Known rows, with every step that occurs:
zasez-roli-vizefav-sarafod-virir-vopoge: [-1.40  0.04 -4.84  0.34  3.24 -4.18  0.08  3.98 -1.04  4.00 -3.82  3.63
  6.84 -1.02 -6.25  2.63  4.50 -0.75  2.92]
zasez-roli-vizefav: [-2.63  5.15 -3.07 -2.58 -4.69 -0.85 -3.65  2.44 -2.91  1.17  2.31 -2.31
 -1.37 -0.18 -1.86  1.43 -0.75  1.48 -2.93]
sarafod-vizefav-roli-zasez-vopoge-virir-betos: [-0.07  0.60 -0.24 -3.97 -2.98  0.15  0.62  3.68 -0.08 -0.05  2.35 -2.31
 -5.99 -0.34 -1.57  2.56  0.08 -0.36 -2.39]
roli-vizefav-sarafod: [-0.17  5.17 -1.94 -0.43 -0.06 -0.09 -0.67  2.33  1.61 -0.49  0.14 -2.17
 -0.52 -0.90 -0.22  2.59  2.36  1.90  0.48]
virir-betos: [ 1.43  4.34 -0.68  0.42 -3.41  1.07 -1.36 -0.12 -1.80  0.76  4.37 -1.48
 -1.85  2.18  1.70 -1.24 -0.62  2.12 -1.22]
sarafod-vizefav-roli-zasez-vopoge-virir: [-2.98 -1.83  1.29 -3.47 -0.39  1.65 -0.03  1.33 -0.26 -1.76  0.73 -2.72
 -4.01 -1.60  0.45  1.77 -1.18  0.58 -2.35]
zasez-roli-vizefav-sarafod-virir: [-0.74  3.45 -4.65 -0.78 -0.69 -4.72 -2.88  3.90  1.26  0.85 -2.72  1.86
  2.44 -1.83 -4.79  2.25  1.21 -0.89  1.50]
vopoge-virir-sarafod-vizefav-roli: [-0.18 -2.21  4.53  0.18  0.25 -1.66  2.79 -0.22 -0.77  2.50 -1.04  0.54
 -3.08  3.33 -0.43  2.40 -3.61 -0.02 -1.83]
vizefav-roli-zasez-vopoge: [-0.57 -0.70 -0.35 -1.83 -0.35  2.26 -5.86  0.17  0.92 -3.86  3.40 -5.14
 -3.49 -2.88  0.58 -2.32 -2.37 -0.88 -0.54]
sarafod-vizefav-roli: [-0.49  1.63  0.43 -1.59 -2.75 -0.41 -3.17 -0.99 -1.60  1.47 -0.36  0.43
 -3.87 -1.09 -0.86  2.54 -3.38  1.95 -1.46]
vopoge-virir: [-4.02  0.66  2.40  1.28  0.46  3.88  1.61 -1.18 -2.48 -0.10  2.28 -2.33
  0.06  4.36  4.69 -1.20 -1.89  3.53 -2.02]
sarafod-vizefav-roli-zasez: [ 2.05  0.16  0.85 -2.84 -2.80  0.50 -4.02 -2.42  1.44 -0.87  0.34  0.24
 -4.82 -4.01 -0.21  2.65 -1.69  0.57 -2.33]
redof-virir: [-2.22  0.62 -3.37  1.43 -0.74  1.72  0.04 -1.43 -0.62 -2.09  0.27  1.19
  3.68  0.60  4.22 -0.79 -0.12  1.87  0.30]
sarafod-virir: [-0.94  0.16  0.36  1.43  0.33  0.84 -1.23 -4.54 -1.52  0.11 -1.15  1.56
  3.76  0.28  1.57 -2.39 -1.23  1.27  1.15]
zasez-vopoge-virir: [-6.36  0.06  0.82  0.21  1.90  3.67  1.94  1.22 -3.68 -1.38  3.00 -4.88
  0.98  3.34  4.06 -2.85 -1.79  3.03 -0.97]
sarafod-vizefav-roli-zasez-vopoge-virir-redof: [-2.22 -4.37  2.73 -1.75 -0.20  2.25  1.73  2.64 -1.46  0.56  1.24  0.77
 -6.02 -1.10  0.78 -1.13  0.13  0.20 -0.78]
vizefav-roli-zasez-vopoge-virir-betos: [-0.87  0.53  0.08 -1.74 -1.54  2.17 -1.51  3.91  0.63 -1.87  4.86 -4.67
 -5.51  1.75  0.00 -0.54 -0.46 -1.28 -1.92]
vizefav-sarafod-virir: [ 0.51  0.26 -0.98  2.55  3.12 -1.41 -1.27 -1.03  2.20 -0.76 -2.49  2.25
  4.02 -0.48  0.68 -1.00 -0.06  0.84  3.42]
betos-virir-sarafod-vizefav-roli-zasez-vopoge: [ 3.98 -2.91 -0.30 -1.08  0.92 -2.14 -1.24 -1.00  3.61 -2.74 -3.29 -1.31
  0.68 -4.38 -4.18  0.69 -0.95 -5.65  0.04]

Rows:
[-0.25 -2.33  1.91  3.17  0.36  1.17  0.71 -2.95 -2.92  2.27 -0.67  5.05
  1.67  0.87  2.01 -5.32  0.27  0.68  3.04] : sarafod-virir-redof
[ 2.74 -0.48  0.88  3.83  1.79  0.11  0.65 -3.39  1.34 -1.06 -1.81 -0.88
  4.84  1.70  0.17 -2.16 -1.22 -2.55  0.52] : betos-virir-sarafod
[ 2.36 -3.68  4.79 -1.14 -0.09 -0.85  1.88 -1.87  2.38  0.10 -0.38  0.34
 -4.22  0.24  0.20  2.73 -1.78 -1.57 -2.82] : vopoge-virir-sarafod-vizefav-roli-zasez
[ 3.10  6.05 -3.58 -0.52 -1.44 -3.24  0.61  2.80  2.27  1.51 -1.70  1.96
  1.03 -0.11 -4.11  3.00  4.86 -1.00  2.63] : roli-vizefav-sarafod-virir-betos
[ 4.34 -3.65 -0.79 -1.30 -1.26 -2.85 -0.06 -2.28  4.08 -1.95 -2.58  3.95
 -0.47 -3.68 -0.41  2.95 -0.08 -3.00 -0.32] : redof-virir-sarafod-vizefav-roli-zasez
[ 0.10 -0.66  0.52  4.62 -0.10  3.17  0.38 -1.38 -1.10  0.81 -0.38  2.19
  1.74  1.33  1.47 -4.38  0.57 -0.77  1.58] : betos-virir-redof
[ 2.05  5.98 -5.96 -1.27 -3.41 -6.35 -2.12  6.46  1.48  2.43 -0.96  2.56
  0.48 -0.41 -6.55  3.07  2.78 -1.61  1.49] : zasez-roli-vizefav-sarafod-virir-betos
[-0.22 -4.54  3.64 -0.08  2.43  1.04 -0.06  0.65  1.86 -2.94  2.55 -4.93
 -2.80  1.38  0.75 -2.32 -2.55 -2.86 -0.95] : vizefav-roli-zasez-vopoge-virir-sarafod
[ 0.08 -3.54  2.98 -2.25  2.21 -0.05  5.11 -1.33  0.11 -1.54  0.33 -2.32
  0.35 -1.05  2.46 -0.08  0.28  0.04 -2.26] : roli-zasez-vopoge-virir-sarafod-vizefav
[-2.81 -2.59 -3.48  2.56  3.24  2.28  2.83 -1.57 -2.93  0.88 -0.96  2.87
  7.97  1.36  2.84 -0.66  3.16  2.15  1.85] : redof-virir-vopoge
[ 0.89  0.99 -0.63  2.05  1.13 -1.25  1.80  1.77  0.85  2.15 -2.96  4.90
  0.96 -0.89 -1.73 -0.76  4.71 -0.53  4.59] : roli-vizefav-sarafod-virir-redof
[ 3.21 -2.87  1.24 -2.93  0.08 -2.25 -1.78 -0.81  1.45 -1.71  0.16 -2.09
 -3.11 -4.33 -1.65  0.11 -2.22 -2.43 -0.76] : virir-sarafod-vizefav-roli-zasez-vopoge
[ 1.70 -0.41  1.21 -0.61 -1.45  2.36 -6.06 -2.26  2.33 -2.62  2.80 -2.36
 -4.49 -1.94  1.17 -0.66 -2.46 -0.34 -1.71] : vizefav-roli-zasez
[ 3.20 -0.10  0.60  1.58  0.33 -1.85  2.74 -3.68  0.75  0.62 -4.13  1.63
  4.28 -0.43 -1.44  1.11 -0.55 -1.72 -0.17] : betos-virir-sarafod-vizefav
[ 0.37  3.40 -2.18 -0.07  1.08 -1.71  0.04  0.39  2.09  0.11 -3.48  1.46
  3.26 -1.32 -2.27  2.21  3.31 -0.04  2.87] : roli-vizefav-sarafod-virir
[ 0.99 -2.43  0.65  4.58  3.36 -1.17  0.78  0.38  0.75  1.34 -1.92  5.65
  1.93 -0.17  0.91 -4.10  1.27  0.32  5.18] : vizefav-sarafod-virir-redof
[-0.27 -1.44  4.25  0.11  1.05 -0.76  5.96 -2.25 -1.83  2.04 -0.72  0.49
  0.53  3.04  2.44  1.36 -1.37  1.66 -2.20] : vopoge-virir-sarafod-vizefav
[-1.37  2.97  1.06  1.01 -2.26  2.41  2.31  1.18 -2.26  1.37  4.00 -1.89
 -2.05  5.78  2.80 -0.43 -0.24  2.60 -2.11] : vopoge-virir-betos
[-1.40 -3.10 -0.05  2.43  4.17  1.42  1.56 -4.55 -3.80  3.33 -2.59  3.22
  8.15  1.14  0.19 -2.18  2.04  1.15  2.62] : sarafod-virir-vopoge
[-0.83  0.96 -0.20 -1.56 -0.94  3.14  1.60  1.99 -0.41 -2.15  5.02 -4.85
 -2.04  1.66  2.92 -1.85  1.66  0.82 -2.28] : roli-zasez-vopoge-virir-betos
